Each row was made from one walk, in order. Every step used is in the known rows, and no mark comes twice. Write each row's walk.
Known rows:
W, K, Y: -5  15  -12  -11  2  -20  -12  -4  5  -14  3  25  -8  1  2  14  24  49  -6  21  48  19  -26  -22  -18  1  -5  -13  -26  -6
Y, K, W, M: 0  -40  33  -4  21  45  19  5  3  -32  -37  -20  4  2  2  -17  1  25  -14  -5  52  22  -26  -13  -33  24  51  10  -21  -5
K, W, F: -16  -3  39  -15  16  9  43  2  -16  -10  -16  -9  18  -17  -12  -7  10  38  -2  15  15  14  -4  -16  -9  17  20  2  -25  -6
M, N, K, W, D, J: -1  -11  25  -2  -16  34  -1  -8  21  -43  -15  31  45  6  0  -37  35  30  -36  -5  19  -3  -48  -8  -42  40  49  -27  -40  41
M, W, F: -9  6  35  -15  5  -14  38  6  -21  -24  -14  -18  25  -22  8  -15  1  20  -12  16  12  15  9  -5  -22  33  1  -3  -3  -9
Y, F: -7  -8  -14  7  19  20  9  -1  -25  3  -5  -7  8  7  21  -9  -13  18  -6  26  18  -7  28  -10  -4  10  2  1  -4  -2
F, W, M, N, K: 32  -27  36  2  -25  -1  -2  18  6  -43  -17  -7  12  19  23  -46  8  -21  -39  -8  59  -4  -24  28  -69  43  42  7  14  25
X, Y: 15  3  -4  -5  -8  -36  6  3  10  -12  1  24  -4  -4  3  -1  6  -3  -15  16  -6  -8  -8  -1  -9  -26  -29  -9  -2  -17
M, W, K: -25  8  27  -14  -5  -4  0  5  -7  -25  -13  -6  19  6  8  -20  16  26  -9  1  22  11  -27  3  -35  46  23  -16  -14  3
N, M, W, D, J, Z: -1  -14  30  10  21  16  -23  -20  -19  -50  -40  14  24  -12  -16  -24  -27  27  -42  7  2  -16  -15  -8  -16  12  3  -44  2  5
J, Z: 6  9  -13  -3  13  -21  11  8  4  -17  -7  4  3  -4  -15  -1  -1  5  -19  30  17  -23  -17  -16  10  -7  -32  -13  9  -10
R, H: -4  11  -3  -12  6  8  11  -3  8  -2  -6  0  11  15  2  24  6  -2  -4  36  2  8  -14  -2  -2  10  -6  -22  -23  -9
W, M, N, K, Y: 44  -21  -1  2  -12  -20  10  17  27  -29  -12  27  -2  8  32  -14  23  15  -48  13  77  3  -18  -13  -52  9  4  10  12  14
K, Y, F, W, D, J: -2  7  -4  9  14  35  -19  -28  -31  -33  -10  18  28  -24  -2  3  -11  39  10  30  34  17  -21  -4  -28  8  5  -23  -30  3
M, W, D: -5  -5  29  -7  10  -8  7  -11  2  -30  -13  7  41  -6  3  -10  -5  11  -9  -7  -12  27  -17  11  -25  39  -2  4  8  26
N, K, Y, F, W, D: 1  2  -5  -13  13  12  -20  -18  -9  -45  1  20  51  5  20  -4  10  35  -17  44  56  28  -12  2  -65  18  0  17  -37  12
X, Y, F, W: 7  4  8  -2  -3  -9  6  1  -25  -27  -9  6  11  3  13  -18  -9  -2  -3  37  15  -16  -4  22  -37  -6  -11  -2  -8  -23
H, R: -18  -4  -11  -7  9  8  -8  3  9  -5  -4  5  15  -16  -34  4  -4  16  -19  9  33  -2  -26  -24  -5  -3  8  -3  0  10
D, J, Z: -3  18  -18  7  5  8  -6  0  -9  -19  -10  4  -3  -17  -21  -9  -4  14  -16  21  14  -34  -28  -28  18  -14  -13  -53  -14  -19
K, Y: 10  11  -10  0  0  -13  0  -1  11  -4  -1  25  -4  -13  -3  22  17  20  7  21  18  9  -18  -8  -8  -20  -21  7  -3  -14
D, J: -9  11  -6  9  -7  28  -19  -7  -11  0  -3  2  -7  -16  -8  -6  -2  8  2  -9  -3  -11  -9  -11  7  -6  15  -41  -23  -8
Z, J: -14  6  -8  16  4  27  -13  2  -16  -9  -9  23  -5  -9  0  -18  7  -2  -11  0  -1  -10  3  -9  14  8  6  -22  -4  2
K, Y, F, W, M, N, G: 34  -32  20  44  -7  1  29  17  -26  -24  -55  14  6  26  22  -28  -10  30  -44  28  81  -8  -11  14  -77  -2  12  4  35  5
X, Y, K: 13  -15  -16  -19  -9  -15  6  0  15  -40  1  13  4  4  16  -5  7  5  -29  27  17  3  -5  -13  -24  -19  -7  -9  -31  -24
F, Y: 34  -4  4  -10  -7  -13  10  -7  -3  -1  -2  19  -15  1  -3  17  -8  1  -11  9  8  0  -6  13  -3  -19  -12  3  -5  -2
W, K, Y, F: -11  5  -28  -5  19  0  -2  -5  -19  -12  -4  19  1  8  22  8  9  67  -10  49  65  12  2  -30  -23  9  -1  -11  -35  -7
F, Y, K: 32  -19  -6  -22  -10  10  8  -15  3  -29  -1  7  -4  10  7  13  -6  8  -25  20  32  11  -6  2  -17  -8  10  4  -32  -9
H, G: 7  -10  -2  23  4  -4  12  6  -4  22  1  -1  -10  13  -9  -24  11  4  -25  5  11  -2  -2  2  -2  -36  0  6  -5  -4
Y, F, W, D, J, Z: -9  8  -5  7  24  29  -7  -20  -41  -47  -18  -1  33  -13  -14  -21  -28  25  -16  40  31  -16  -23  -12  -11  18  -5  -45  -18  7
K, Y, F, W, D, J, Z: 2  13  -15  6  25  15  -8  -22  -29  -49  -18  25  30  -27  -18  2  -11  46  -9  61  50  -6  -40  -19  -17  1  -26  -36  -21  -5
H, C: 10  0  -7  13  13  -18  9  19  7  20  -14  1  12  -1  -14  11  8  -6  -7  1  -24  -4  -3  7  -5  14  1  11  0  28

Which walk is each row?
30  -5  11  -22  1  -25  35  -9  -23  -9  1  9  -9  -14  0  18  -20  23  -26  25  26  16  23  -10  0  -11  -15  -8  -20  -5 | W, F, Y
5  8  1  3  7  10  -1  -3  -24  -18  -8  5  15  -9  8  5  5  20  22  43  39  0  -14  15  -36  4  -5  16  -6  -18 | K, Y, F, W
-19  12  3  -9  13  1  9  2  -20  -26  -16  12  20  -1  27  -7  19  63  -4  46  62  11  -18  -14  -46  36  4  -7  -21  -13 | M, W, K, Y, F
48  -63  45  19  -16  21  53  11  5  -36  -64  16  0  43  7  -26  1  32  -73  5  69  2  -37  6  -67  0  48  2  0  13 | F, Y, K, W, M, N, G
-18  -19  28  -24  14  28  41  -1  -11  -40  -18  -20  27  -13  -3  -13  15  47  -16  26  37  24  -3  -30  -23  27  42  4  -51  -11 | Y, K, W, F
-3  -21  56  -3  13  0  11  -1  -36  -26  -31  -16  10  -12  12  -23  -21  26  -27  5  14  6  42  2  -32  18  20  0  4  -13 | N, M, W, F
7  -22  23  12  24  29  5  3  -42  -14  -28  -29  0  2  17  -23  -36  2  -1  6  52  7  12  16  -36  24  28  4  14  0 | Y, F, W, M
19  -4  44  -24  9  -5  49  -6  -18  -11  -17  10  5  -16  -17  14  -1  40  -12  24  23  14  -8  -3  -11  -1  6  3  -30  -8 | K, W, F, Y
-21  -2  27  3  16  44  -5  -21  -2  -19  -20  17  27  -19  -27  -8  4  37  3  -14  -9  16  -40  -12  -3  16  29  -31  -35  20 | K, W, D, J
35  -28  -16  9  5  -2  18  16  2  -26  -19  20  4  14  51  -21  9  33  -52  38  97  -2  10  -19  -57  18  3  13  5  10 | W, M, N, K, Y, F
-9  -14  22  5  23  14  -15  -6  -32  -29  -34  11  9  12  31  -15  -3  69  -21  37  63  3  11  -4  -55  23  20  -2  -15  -18 | N, M, W, K, Y, F
-1  -9  35  -1  5  -6  -28  -5  -8  -32  -30  19  -1  4  9  -4  13  53  -19  12  45  11  -15  4  -49  10  19  -4  -11  -15 | N, M, W, K, Y
34  -42  37  -15  14  31  30  -3  0  -32  -39  -1  -9  4  -1  -2  -10  24  -27  3  58  23  -31  3  -32  6  41  14  -25  -6 | F, Y, K, W, M
-7  0  13  4  7  27  2  -3  -34  -14  -8  -18  19  4  10  -18  -12  2  13  23  18  -7  2  24  -28  20  17  8  -2  -7 | Y, F, W
37  -36  14  15  -7  -13  28  14  3  -12  -25  1  -16  9  20  -24  -10  -8  -34  -14  39  0  -2  1  -18  25  14  1  41  28 | W, M, N
19  -14  31  -37  -7  -5  47  -8  -19  -52  -15  -10  22  -16  18  -3  -6  30  -37  37  40  25  2  -5  -40  24  14  -1  -33  -19 | M, W, F, Y, K
25  -20  3  -34  -1  -5  37  -14  -19  -34  0  -3  1  -8  11  14  -14  31  -42  37  50  27  24  -22  -14  -2  7  -4  -45  -11 | W, F, Y, K
44  -16  22  1  -26  -15  -4  15  18  -47  -18  17  7  4  21  -22  26  -1  -32  12  78  3  -40  19  -78  22  18  14  12  10 | F, W, M, N, K, Y
-4  -12  13  1  20  21  -1  -20  -31  -29  -8  -4  38  3  8  -15  -25  15  -1  16  18  19  7  16  -29  34  11  8  -7  26 | Y, F, W, D
21  -33  26  -26  11  23  22  -30  12  -45  -20  21  31  7  -10  11  1  38  -24  15  24  36  -39  1  -26  14  25  15  -45  22 | F, Y, K, W, D
-5  17  13  -12  -12  -12  -23  -6  -4  -30  0  15  3  -4  -9  8  24  32  9  21  51  20  -46  12  -42  13  14  -10  -26  -7 | F, W, K, Y
-23  -1  32  -24  9  16  24  7  -2  -25  -7  -7  31  -6  1  -20  26  43  -25  23  35  12  -2  -24  -38  21  31  2  -52  -7 | N, K, W, F
7  -10  29  -6  -23  15  18  17  30  -28  -12  13  31  21  9  -37  52  11  -29  10  24  -20  -40  9  -49  35  36  15  -15  20 | M, N, K, W
-24  2  11  -7  6  22  -11  -6  -39  -26  -6  -17  16  16  14  -23  -5  32  0  26  52  2  -4  10  -40  41  36  -14  -28  3 | Y, F, W, K
-5  -18  24  -33  6  -5  48  1  0  -51  -18  7  23  -14  3  -11  20  45  -31  41  35  17  -9  -29  -32  -1  12  -6  -57  -27 | X, Y, K, W, F
26  -37  46  14  0  8  43  18  8  -15  -42  3  -3  4  1  -30  11  5  -18  -14  35  -3  -33  8  -27  35  32  11  31  25 | K, W, M, N
-7  5  22  3  -4  29  -28  -26  -18  -31  -6  3  25  -17  -21  -11  -13  2  6  -17  -5  14  -31  14  -17  20  25  -35  -22  21 | F, W, D, J
-14  -18  47  0  4  8  -25  -4  -18  -28  -30  -5  1  17  13  -26  -6  33  -25  -9  25  3  4  12  -43  33  40  -13  -6  0 | N, M, W, K
25  -32  19  8  -10  20  11  17  -17  -42  -23  -16  18  25  43  -54  -5  -3  -42  17  83  -11  3  20  -74  49  42  8  10  23 | Y, F, W, M, N, K
26  1  0  -2  -25  3  5  11  1  -42  -4  19  33  16  32  -25  37  15  -22  54  68  -17  -20  16  -75  29  9  21  -10  3 | M, N, K, Y, F, W
-9  -17  13  -16  4  31  3  -22  12  -60  -21  29  33  -12  -12  -14  13  41  -26  12  7  17  -47  -25  -28  -3  25  -36  -64  -1 | X, Y, K, W, D, J
56  -54  41  -8  -8  17  51  5  13  -42  -44  11  -5  13  10  -17  4  16  -47  5  64  7  -39  12  -44  28  44  15  -1  17 | F, Y, K, W, M, N
